Each row comes from the steps of one path. Every step used is in the known rows, and no mark comes twice. Write the path behind each row, first mark first.
In the rows, zero is written as 128.
Known rows
q-v-u-t-k: [ 81  83 137 111 104 120 100 146 135 145  89  57 141 104 135 109  93 146
 161 101 110 133  78 127 141  98 181  89  68 145 133 121 148 148]
e-n-f-t-u-w: [ 74  81 136 186  95 170 123 110 126 127  89  43 104 104  99 152 140  82
 151 105  96  87 146 108 134  96 153  95 121 144 113 117 149 161]
s-q-a-f-t-u-w: [ 92  61 123 163  91 150 117 131 133 124  92  87 136 109 128 109 101 117
 114  76  95 127  74 147 149 129 169  76  91 163 103  98 147 123]
n-e-s-q: [ 94  58 122 148 105 139 120 150 129 130  99  83  99 116  91 117  86  85
 149 114 118 137  94 132 164  95 133  85 122 133 111 121 140 102]
a-f-t-k: [101  63 171 148  94 171 108 144 134 138 106  78 119  88  90 158 118 117
 154 100 107 107 126 141 123 121 174 106 117 155 119 128 151 132]
v-u-t: [100 101 131 142 112 136  83 138 121 132 109  69 145 109 123 127 128 158
 183 114 106 129  99 103 141 100 183 102  79 144 153 132 170 119]
n-f-a-q-v-u: [ 74   9 164 143  84 153 138 129 142 140 112  77 105 100  92 108 139  77
 111  53 133  70  63 156 171 120 131  69  76 164  74 112 141 138]
n-f-a-q-v: [ 86  10 178 153  83 158 142 124 145 144 111  79 100  96  83 106 139  71
  98  55 129  67  71 156 173 122 123  77  78 165  62 115 142 146]
c-x: [132 109 162 117  93 167  85 133 122 145 131  86 137  98  77 103 105 143
 142 114 104 137 126 113 127 106 112 113  97 129 123 130 178 149]
t-u-w-e-n-f-a-q: [ 66  77 122 161 115 139 117 135 133 122  88  45 104 106 131 125 111  84
 127 112 100 116 115 125 137  90 151  82  85 156  95 120 163 154]
u-t: [120 107 159 167 108 146  88 124 129 139 107  72 138  99 108 126 133 151
 162 120  98 123 115 103 149 100 172 122  79 150 133 138 173 135]
k-t-u-w: [104 120 158 149 119 120  81 140 152 133  73  40 117 102 123 147  83 139
 135 154  89 130 137  99 137  76 173  99  89 152 139 129 163 151]
w-x: [149 113 149 142  87 154  91 125 118 122 124  71 130 113  66 123 112 136
 150 102 101 155 155  77 153  98 132  95  89 135 137 128 180 160]
s-q-a-f-t: [103  39 144 168  82 164 120 131 122 127 108 102 134 105 106 112 119 108
 112  59 105 112  68 159 151 146 155  81 100 159  97 102 143 107]
w-e: [113  89 140 150 118 154  88 146 103 118 123  77 115 104 103 129 105 120
 143 125 104 146 122 106 119 112 139 101 100 132 111 133 171 124]
u-w: [112 109 127 121 109 142 100 127 127 131 104  69 139 110 108 104  99 142
 160 123  90 137 116  80 133  89 136 109 100 149 123 126 161 146]
s-q: [122  60 131 151  92 143 104 130 122 143 113  91 121 110  91  94 117 121
 118  92  94 132  94 108 146 125 146  90  84 139 113 109 158 124]
w-e-n-f: [ 87  68 137 182 109 175 107 133  87 108 123  67 100 105  95 149 141  71
 134 109 101 109 123 113 117 113 131 108 121 129 105 143 158 132]
e-s-q-a-f: [101  43 128 143  86 126 123 143 120 114 111 113 130 112 115 102 114  82
 111  83 125 127  58 162 163 122 133  70 116 147 105 136 131  86]
v-u-w-e-n-f: [ 68  90  96 141 119 150  98 138  97 108 112  59 124 119 124 138 120 113
 172 114  97 127 101  88 116  94 149  99 112 134 134 133 153 129]
w-u-t-k: [ 95 131 155 165 112 121  83 123 133 154  90  42 111  98 101 124 128 153
 168 140  92 136 144  76 131  92 186 113  83 148 127 150 166 156]
k-t: [121  90 185 155 104 143  84 139 134 136  97  64 112  97  90 150 110 129
 133 131 102 110 127 114 141 100 152 110 103 146 133 136 155 131]
q-s: [118  81 131 110  97 133 109 135 128 141 115  79 117 109 118  87 100 131
 160 116 125 123 105 102 152 101 131  97  88 157 136 117 170 135]
e-n-f-t-u-w-x-c: [ 92 106 137 189  86 176 114 101 117 113 105  35 109 108  79 166 144  96
 157 102  90 112 174  94 135  91 139 100 113 132 119 121 166 178]
k-t-u: [113 104 176 156 112 124  80 142 150 136  80  45 111  98 111 151  94 131
 125 146 100 124 140 117 141  87 176  91  87 148 138 126 167 142]
q-v-u-w-e: [ 78  85 107  97 115 125 101 154 120 124  99  59 141 114 143  96  73 136
 162 102 110 149  73 113 130  98 147  77  83 138 116 113 143 143]
e-s-q-a: [102  56 124 141  88 117 121 135 125 121 104 105 124 114 113  94 106  94
 113  93 123 134  68 144 166 114 129  68 109 144 107 128 133  95]
a-q-v: [ 94  41 159 107  89 127 123 149 142 153  86  76 129  99 108  66  91 107
 126  66 128  98  65 161 159 114 129  62  77 163  83 106 138 133]
n-e-s: [ 95  73 137 138 108 144 117 150 129 126 100  75 104 111  91 126  85  90
 167 126 125 133 111 133 159  82 129  90 131 137 116 131 146 108]
e-s-q: [112  62 121 138  95 116 113 139 129 131 110  99 114 113 102 101 111  97
 125 109 119 138  87 122 159 110 131  72 107 132 114 133 140 102]
n-f-a-q: [ 94  18 178 165  85 164 135 118 140 141 119  83  98  97  72 118 152  74
 105  65 125  67  88 144 170 120 125  87  85 166  72 121 153 138]

Write each row's path
[ 83  95 141 181 116 160 108 115 145 128  93  49  97 103 104 158 107 116
 142 123 100 116 141  90 136 104 168  82  95 146  97 112 161 161] => n-f-t-u-w-e
[100  53 140 105  92 125 119 143 138 153  98  83 113 105 116  69  99 115
 148  87 135  94  77 136 162 108 125  76  80 175 110 111 156 122] => a-q-s
[ 61  28 129 111 103 120 130 159 137 132 103  76 112 101 133  96 102  86
 137  76 141 109  52 169 164 111 119  61  83 161  77 118 134 121] => f-a-q-v-u-w-e-s
[106 130 153 172 111 127  83 122 126 146 101  49 121 102 101 113 138 152
 173 130 101 132 138  77 142  99 173 104  84 145 120 145 166 144] => w-u-t
[ 83  63  99 130 116 113 102 163 110 114 113  87 108 115 132 113  88  98
 133 112 123 159  70 128 136 116 139  63  98 120 108 132 138 100] => w-e-s-q-v-u
[ 94  42 145 162  80 160 119 132 127 133 100  98 126 102 106 122 111 109
 108  68  98 116  73 157 144 141 165  88  99 162 104 106 142 117] => s-q-a-f-t-k
[ 72  82 100  92 116 109 105 159 122 118  98  64 135 115 149  98  72 123
 163 109 121 152  68 120 137  93 141  66  93 134 116 125 133 131] => q-v-u-w-e-s
[ 56  23 133 128  97 141 131 154 122 133 103  65 114  99 128 101 119  77
 140  63 128  93  64 170 150 115 121  77  85 161  81 111 139 134] => f-a-q-v-u-w-e-n
[ 77  83 103 152 117 142 109 143 116 105 103  87 124 112 137 132  91 108
 147 112 105 145  80 123 134 113 140  88 121 147  99 133 134 110] => u-w-e-s-q-a-f-t
[ 80 108 150 181 123 139  88 136 133 118  78  32  97 104 123 172 104 102
 128 151  86 114 138 102 126  80 168 104 104 143 129 140 155 153] => k-t-u-w-e-n-f
[ 72  55  85 133 102 131 109 149 106 127 101  68 126 119 136  93  97 106
 135  83  95 139  60 119 131 119 148  76  86 131 111 106 134 132] => s-q-v-u-w-e-n
[ 98 123 151 156 129 122  75 147 141 125  78  38 108 103 130 159  79 137
 135 162  89 141 137  98 128  79 173  99  89 145 135 133 165 147] => k-t-u-w-e
[ 50  39 119 120 103 133 124 151 120 130  87  62 119 111 129  92 103  84
 141  67 121  91  52 149 142 107 133  64  92 155  87 117 126 132] => a-q-v-u-w-e-n-f
[109  54 167 143  84 167 117 138 111 109 117 101 155 102 111 111 120 105
 122  69 116 110  74 171 145 124 142  95 113 168 108 128 152 109] => q-a-f
[ 73  98 117 172 118 170 107 124 107 115 103  54 107 108 110 152 119 102
 163 122  90 118 130  86 116 100 138 112 123 138 107 131 150 150] => u-w-e-n-f-t
[ 95  24 159 125  86 139 132 141 142 152 114  85 103  96 106  85 125  95
 134  74 142  85  80 158 174 119 116  84  75 178  91 109 160 129] => f-a-q-s
[ 83  91  93 123 121 117 105 149 119 117 101  75 120 116 137 102  76 112
 140 124 101 161  79 100 135  97 129  84 100 132 100 133 135 129] => u-w-e-s-q-v
[101 113 116 134 126 145  91 139 110 117 111  67 128 110 119 120  91 136
 159 134  88 153 116  80 118  94 135 112 102 141 116 134 164 140] => u-w-e
[ 85  40 128 152  98 149 129 154 122 115 101  95 113 115 102 119  91  71
 137  92 123 128  68 167 167 104 135  83 130 145 104 125 133  87] => n-e-s-q-a-f
[ 80  75 100 147 122 112  94 159 112 116 109  82 114 113 143 121  97 110
 143 117 118 157  67 126 141 112 156  74  88 124 114 140 141 102] => w-e-s-q-v-u-t
[ 71  76 102 140 121 106  95 160 117 123 102  77 106 110 141 131  89 111
 139 125 112 160  73 125 135 107 166  80  87 125 119 143 140 112] => w-e-s-q-v-u-t-k
[ 84  64  92 107 100  98 117 150 132 128  97  85 126 120 134  85  86 107
 138 100 120 147  56 122 159 101 137  58  97 133 115 124 123 113] => e-s-q-v-u-w
[ 86  65 116 171 101 152 111 137 124 115  96  86 129 109 136 120  95 113
 114  83  95 138  74 146 139 134 168  77  93 158  97 102 148 117] => s-q-a-f-t-u-w-e
[ 91  51 146 114  82 136 122 139 135 132 118  65 129 102  99 100 113 114
 144  59 124 121  88 151 169 109 111  76  63 158  89 107 159 155] => f-a-q-v-u-w-x-c
[ 83  81 134 169 111 169 104 148 121 114  99  58 121  96 125 161 115  99
 164 110 102 118 132 137 114 112 172  93 121 148 115 125 156 134] => a-f-t-u-w-e-n
[ 80 110 111 160 121 139 102 131 122 114  90  42 115 112 132 132 101 103
 139 136  85 139 136  92 121  81 161  91  95 141 118 127 169 159] => t-u-w-e-n-f
[ 79  91  77 120 124 116  91 152 110 113 110  76 127 123 138 116  92 131
 167 124 105 160  81  90 128  98 150  80 101 130 135 130 148 106] => v-u-w-e-s-q
[ 71  86  80 121 119 119  97 148 107 105 107  82 135 124 147 113  89 127
 158 111 108 158  65 109 134 103 148  76 103 140 130 125 144 101] => v-u-w-e-s-q-a
